Each row comes from the steps of one walk. Every step used is in the known rows, and no mark comes twice. Write the walk behind each row, first mark first.
Known rows
T/P/Z/X: [-13   2  -5 -29  -2 -24  -2 -55  14   9  -1   5  19  50  -1 -16 -13 -21
  19   1   7  12 -11  -4 -16  14  -8  -7  -2 -22]
X/Z/W/B: [ -9 -16 -14 -15  -1 -14  14 -33  -3  -7  -5   0   1  -1   6   4 -13   6
   6  10  11  -3  -2 -17  -3  17   9  -3 -10   6]
K/Q: [ -6   8   1  13 -12  13  -3  17   5   6  10   6 -16  -7 -15  19  -9  18
 -17   9 -12  -3  -6   6 -21  -2  -1  -8   0  -7]
T/P/Z: [ -2  10  -5 -17  -6  -3 -10 -37  -1  23  -1  -4  17  42   2 -16 -24 -23
  10   1  19   4   2 -13 -20  15   3 -18 -10 -12]
U/B/Z/Q/K/R: [ 28   2   3 -13  17   3 -22 -22  -8  -8   9   2   5 -27   2 -13 -30 -14
   2   8 -37 -25  -3  45 -13   0   6  41 -12 -30]
Q/Z: [ -7   6   9   0 -16  -8  -4  -5   4 -12   3 -11   7  -6   3 -25 -15 -10
 -26 -11 -12  -2  13 -10 -13  12  12  11  14  -9]
W/B: [ -3   3 -15   2  -3 -10   2 -16  -8  10   6  -1 -10  -6   1  11  10   2
  -3  13   6   3  -9   5   4   2   5   3   4  -4]
T/P/Z/Q: [  4   9   6 -17  -6   1 -12 -34   7  29  16   1   6  32  -5  -6 -22 -26
  10  -7  -5  -1   6 -14 -29   2 -11   4  -9 -19]
X/Z/Q/K: [  5 -12  18   5  28  13  -8   4  12   9  20   9  -8  -3   2   0 -22  -2
 -19   4 -37 -18  28  -7 -13  -1  -2  29  -8 -21]
Q/K/R: [ 31  -7   4  -5  17   5 -11   2 -18  -7  -5   4  12 -15   6  -9 -15  -1
 -18  -2  -1 -19   8  23   4  21  12 -10 -12  -7]
R/K/X/Z/W: [-15  -8  15 -14  -5 -24   2   7  -8 -39 -14  -3 -10 -19   1 -17 -34  13
  18   1  -7 -39   0 -29 -11  19 -19 -23 -10  11]
P/T: [  7  10 -15   0   5  17  -9  -5  -8   0  17   3  -7  -4   4  -9  23  -6
 -14  16  16  -7  -2 -10   7   3  17  -6 -14   0]
E/Q/Z/X: [-14  -3  14   8  -5 -29 -18 -31  37 -34  21 -10  -5  17  12 -26  14   3
 -24   5 -23  18  -6  -5 -22  19  17  25  23 -14]
K/Q/Z/W/B: [  1   6 -13  -7 -38  -1   7 -21   0  -9   3  -5 -21 -26 -17  18 -18   9
 -47   8 -16  -6 -13  -6 -36  27   9  -6  21 -17]
K/Q/Z/W: [  3   4   3  -7 -30   7   4  -4   9 -17  -5  -2  -5 -19 -17  11 -30   6
 -45  -4 -20  -8  -1 -11 -39  21   3  -5  20 -15]
T/P/Z/W/B: [ 14   3 -26 -38 -17 -11   3 -64 -11  25 -11   0   5  29  -3  12 -17 -22
   8   6  31  -2 -14 -11 -19  31   3 -24  -4 -13]
Q/K/R/U: [ 23 -16  20  -8   9  12   8  11 -23   5   1   5  10 -15  25  -9   1 -20
  -2  -6  10 -13  -7   8   7  12  -6   0 -16  -7]
P/Z/Q/K: [ 25  10  16  -8  22  29 -19  -9  -1  23  19   4 -25  -9 -11  11 -16 -27
 -16   4 -16   2   5   0 -18   7 -14  19   8 -33]
K/Q/Z: [-13  12  11  14 -24   4  -6   6   9  -8  13  -6 -13 -14 -13  -8 -24  10
 -44   1 -24  -3   7  -4 -35   9  10   1  13 -20]
R/K/X/Z: [-33   0  22   7   4 -27  -8  19  -6 -29   3  -7 -11 -14   6 -35 -27  15
  19   5  -8 -31   8 -22  -7   7 -12 -17 -14   5]
E/Q: [  6  -3   4  17   8  -3 -21  -5  14  -6  17  -8 -12  16  11  -6  19  12
  -8  12   0   8  -2  -3 -11   9  14   4   1   3]
B/W/Z/Q/K/R: [ 39   3  17  -8  12   9 -22  -5 -11 -15  33 -17 -26  -6  -6  -6 -34   0
 -19 -13 -24 -12  33  12   0  21   0  -2 -29 -14]
X/Z/Q/K/R/U: [  3 -28  39   1  18  13   8  10  -8   4  20  10  10 -15  25 -21 -12 -16
   5 -15 -13 -17  17 -11  -9   0 -12  23 -31  -7]
W/B/Z/Q: [  0  -5  -4  -2  -3 -13  -8 -20   0  15  12   0 -18 -22   6   4   0 -13
  -3  20 -18  13 -19   8 -16 -10   1  35   2  -7]
K/R/U/B/W: [  0   5   2 -30 -17   3   8  -7 -29 -23  15 -16   7   4  17  -1 -18 -11
  38 -24  10 -11 -13  15  -4   6  -8   0 -21 -12]
Q/Z/W/B: [  8  -2 -14 -21 -23 -17   7 -36  -4 -15 -10  -9  -4 -19  -5   2 -11  -8
 -30   0  -3  -4  -9 -13 -14  29  14   4  22  -8]
U/B/Z/Q/K: [ 18   7  -2 -12  18   9 -14 -18   7   8  13   3 -12 -24   3  13 -22 -17
  -6  21 -49 -20  -9  36 -21 -10  -4  60   5 -43]
T/P/Z/Q/K/X: [ 30  21  19  -4  23   1 -30 -14  -4  20   7   8 -17   8 -15  15 -38  -9
 -26  14 -17 -29   8  -1 -33  21 -19  -5 -13 -43]
Q/K/R/U/B: [ 15  -3   5 -14   5  12   7  -9 -25  -2   5   4  10 -20  16  -4  -4 -17
  14  -2  -3 -26 -10  31   5   6  -5  22 -16 -27]

Which walk is each row?
[ 33   4  11 -32   2  17  -4   1 -20  -9  33  -5 -14 -13  13  24 -18 -22
  15 -22 -27 -30  -4  26  -9   6 -22  29 -12 -36]  Z/Q/K/R/U/B/W
[-17 -10  22   9  10   0   2  -1  16   2  20   3   2   3   2 -11 -14  -1
   7  -9 -23  -4  24 -20 -16 -13  -3  23 -14   0]  X/Z/Q
[ 21  -2  10   4   8  12 -15 -15 -11  -5  27  -4  -5  -2  31  -5  18  -8
   8  11  -1 -20 -11  26  -4  17   9  25 -15 -22]  E/Q/K/R/U/B
[ 24 -24  27  -9   9   9  -1   8 -15   7   8   7   4 -32  29 -14  -9 -36
  -1  -1 -12  -4 -16   9 -16  -2 -14  33 -17  -8]  B/Z/Q/K/R/U
[-10 -19   0 -15   3   0  17 -16   5 -18 -12   3  17   5   2  -7 -24   5
   8  -3   5  -5  12 -23 -10  13   1  -3 -13  10]  X/Z/W
[  9   0  11 -16   7  16   2 -11   2  18  19   6 -14 -28  19  16  -4 -35
   7  15 -36 -13 -23  22 -17 -19 -24  69  -2 -43]  R/U/B/Z/Q/K
[ 17 -10   7  -2  10   2 -16 -25 -10 -10  16  -9   3 -11  42 -27  -1 -17
  11  25  -1  -2 -23  32 -17  11  17  33 -18 -16]  E/Q/K/R/U/B/Z
[-25   6  10   5 -21 -14   0 -10  31 -23  13   3  -6  -7 -12  -7 -15  12
 -36   4 -37   5 -10   3 -32   8  -1  12  23 -27]  K/Q/Z/X
[ 14 -16  -5 -25  -3  -7   6 -19  -2 -12 -26   1   9 -12   6  -3 -22 -11
   2  11   3   6 -19  -1 -14   9   0   2   3  11]  B/Z/W
[ 15  -6  15  -6  30   0  -8   3  -6 -31 -21  13  -7 -16  -5   9 -43  23
 -27  19 -12 -35  12 -12 -12  33  -5 -12 -16 -13]  Q/K/X/Z/W
[ -9   5  -2 -17  -4 -19  -3 -28  14 -27  18 -17 -22  23   1  -5 -12  10
   9  -2 -12  19   3   0   6  13 -10  -2 -17  -8]  B/W/Z/X
[ 26   6  12   7  27 -12 -26  -2 -10   2   4  10 -41 -44  -2  19 -16   7
 -36  37 -31 -16 -21  22 -20   6  -8  24  -3 -33]  W/B/Z/Q/K/X
[ 30   2   6 -14   5  12 -19  -9 -17 -20  36 -20 -20   8  30   7  -5  -5
   6   0  -4 -17  -9  27 -13  25   8  11 -19 -23]  E/Q/K/R/U/B/W
[  2 -15   4 -29  10 -15   6 -36  -8 -17   0   9  19 -18  28 -21  -7 -27
  27  13 -13  -4 -35  41   0   4  -5  44 -13 -32]  Q/K/R/U/B/Z/X
[ 29  -4   3  13  25  12 -27  -1  13   3  18  -6 -24   5  14  11  13   7
 -31  23 -12  -7   1  12 -11  20  16  11   3 -14]  E/Q/K
[  6   1 -20 -32  -8  -7   5 -39  -2 -18 -19  -4  10 -14   1   3 -25 -11
  17  14 -10  -8 -24  19 -15   6   3  25   0 -12]  U/B/Z/W
[ 14  -7 -21 -19 -10  -8  11 -29  -7   0 -11   1 -10 -10  -3  28   7   2
  -1   9   8  -4 -18   0   0  16  -1  -3   9  -3]  Z/W/B
[ -5   9  -2  -9  -2  -1  -9 -26   9   1  12   0  -4 -14  -1   0 -16 -13
  17  11 -35  -6 -12  24 -23 -21  -5  51   0 -24]  U/B/Z/Q
[ 33 -12   2  -8  17 -11 -17 -18 -16   9  11   7  -6 -31   9  -7 -14 -15
 -19  16 -18  -8 -11  30 -13   6  12  22 -11 -16]  W/B/Z/Q/K/R
[ -1   3  23  16  36  -3 -16  15  -3 -17  -6   9 -13 -13   0  -8 -37  26
 -28  21 -15 -26  20  -3 -10  17   2  -8 -20 -18]  Q/K/X/Z
[ 12 -16  24   4  27   5  -9   2  -2  -5  18  10  13  -9   7 -22 -27  -1
 -12 -12 -27 -25  33   1 -10   9   6  15 -28 -10]  X/Z/Q/K/R
[ 12   4  18   0  -1  15   0 -21 -13   8  30  -2 -13 -25   9  -8  -1 -15
  13  -4 -24 -19  10  19  10  -4 -18  44 -32 -31]  W/Z/Q/K/R/U/B
[ 30  12  19  27  30   3 -38  16   5 -19  10   1 -37  -8   3  14  -1  29
 -46  31 -12 -19  -5  12 -16  28   9  -5  -4 -18]  E/Q/K/X
[-22  -1  33   7   4 -22  -9  23   6 -22  20  -1 -21 -18  -2 -23 -22   8
  17  -2 -36 -37  11 -25 -14  -5 -27   5 -10  -4]  R/K/X/Z/Q
[ 10  -1   3 -21 -18  -5   9 -17   5 -21 -15  -8  11 -10  -6  -6 -22 -10
 -25 -16  -9  -6   3 -16 -18  23   6   4  20  -4]  Q/Z/W
[ 24 -24  15  -9   6  -1   2 -10 -24  19  15   9 -10 -39  30  -5   5 -36
  -1  13  -7   0 -26  18 -11   0  -7  31 -14 -11]  W/B/Z/Q/K/R/U
[ 26  41  13  -2  14   8 -32  -6  -3 -25  31 -15 -57 -18 -22  31 -42  25
 -21   9 -49 -35  19  24  -7  14 -21  22 -23 -52]  U/B/W/Z/Q/K/X
[  4   9  -1  -6 -11   1  -8 -11  -2 -14  20 -24 -26  15   0  -6 -23  11
   2  -8   1  14  18  -5   7  12   1 -12 -19   0]  B/W/Z
[ 13  -3   2  -5  27 -11  -4 -14 -15 -17 -13  10 -20 -24  -5  19 -32  27
 -31  29  -6 -34   2  -4  -9  36   1 -11 -14 -16]  Q/K/X/Z/W/B
[ 21  22  12   2  25   0 -29  -4  -1 -15   4   7 -28 -38  -8  16 -33   5
 -16  31 -52 -31 -13  35 -26  -3 -13  45  -4 -48]  U/B/Z/Q/K/X
[-18   3  34  20  19 -11  -8  17   6 -21  11   9 -13  -8  -9  -7 -25  24
  -4   3 -23 -18  19 -20 -18  -3 -14   9 -23  -6]  K/X/Z/Q
[-20  13  11   0 -39  -4  -9  14   6  -7  21 -16 -22 -23  -6 -26 -22  -9
 -24  -7 -32 -23  -4 -10 -31   8  -3  -5  25 -15]  R/K/Q/Z
[  4  -3  24  35  42  -2 -33   8   9 -25  14   1 -26   3  10 -11 -18  37
 -34  34 -14 -18  19  -6 -21  26  17  -2 -20 -13]  E/Q/K/X/Z
[ 26  -5  -6  -7  15  -3 -15 -15  -1  24  15   3 -27 -29  10  15  -4 -18
 -26  27 -31  -6 -16  23 -15  -2   3  38   8 -26]  W/B/Z/Q/K
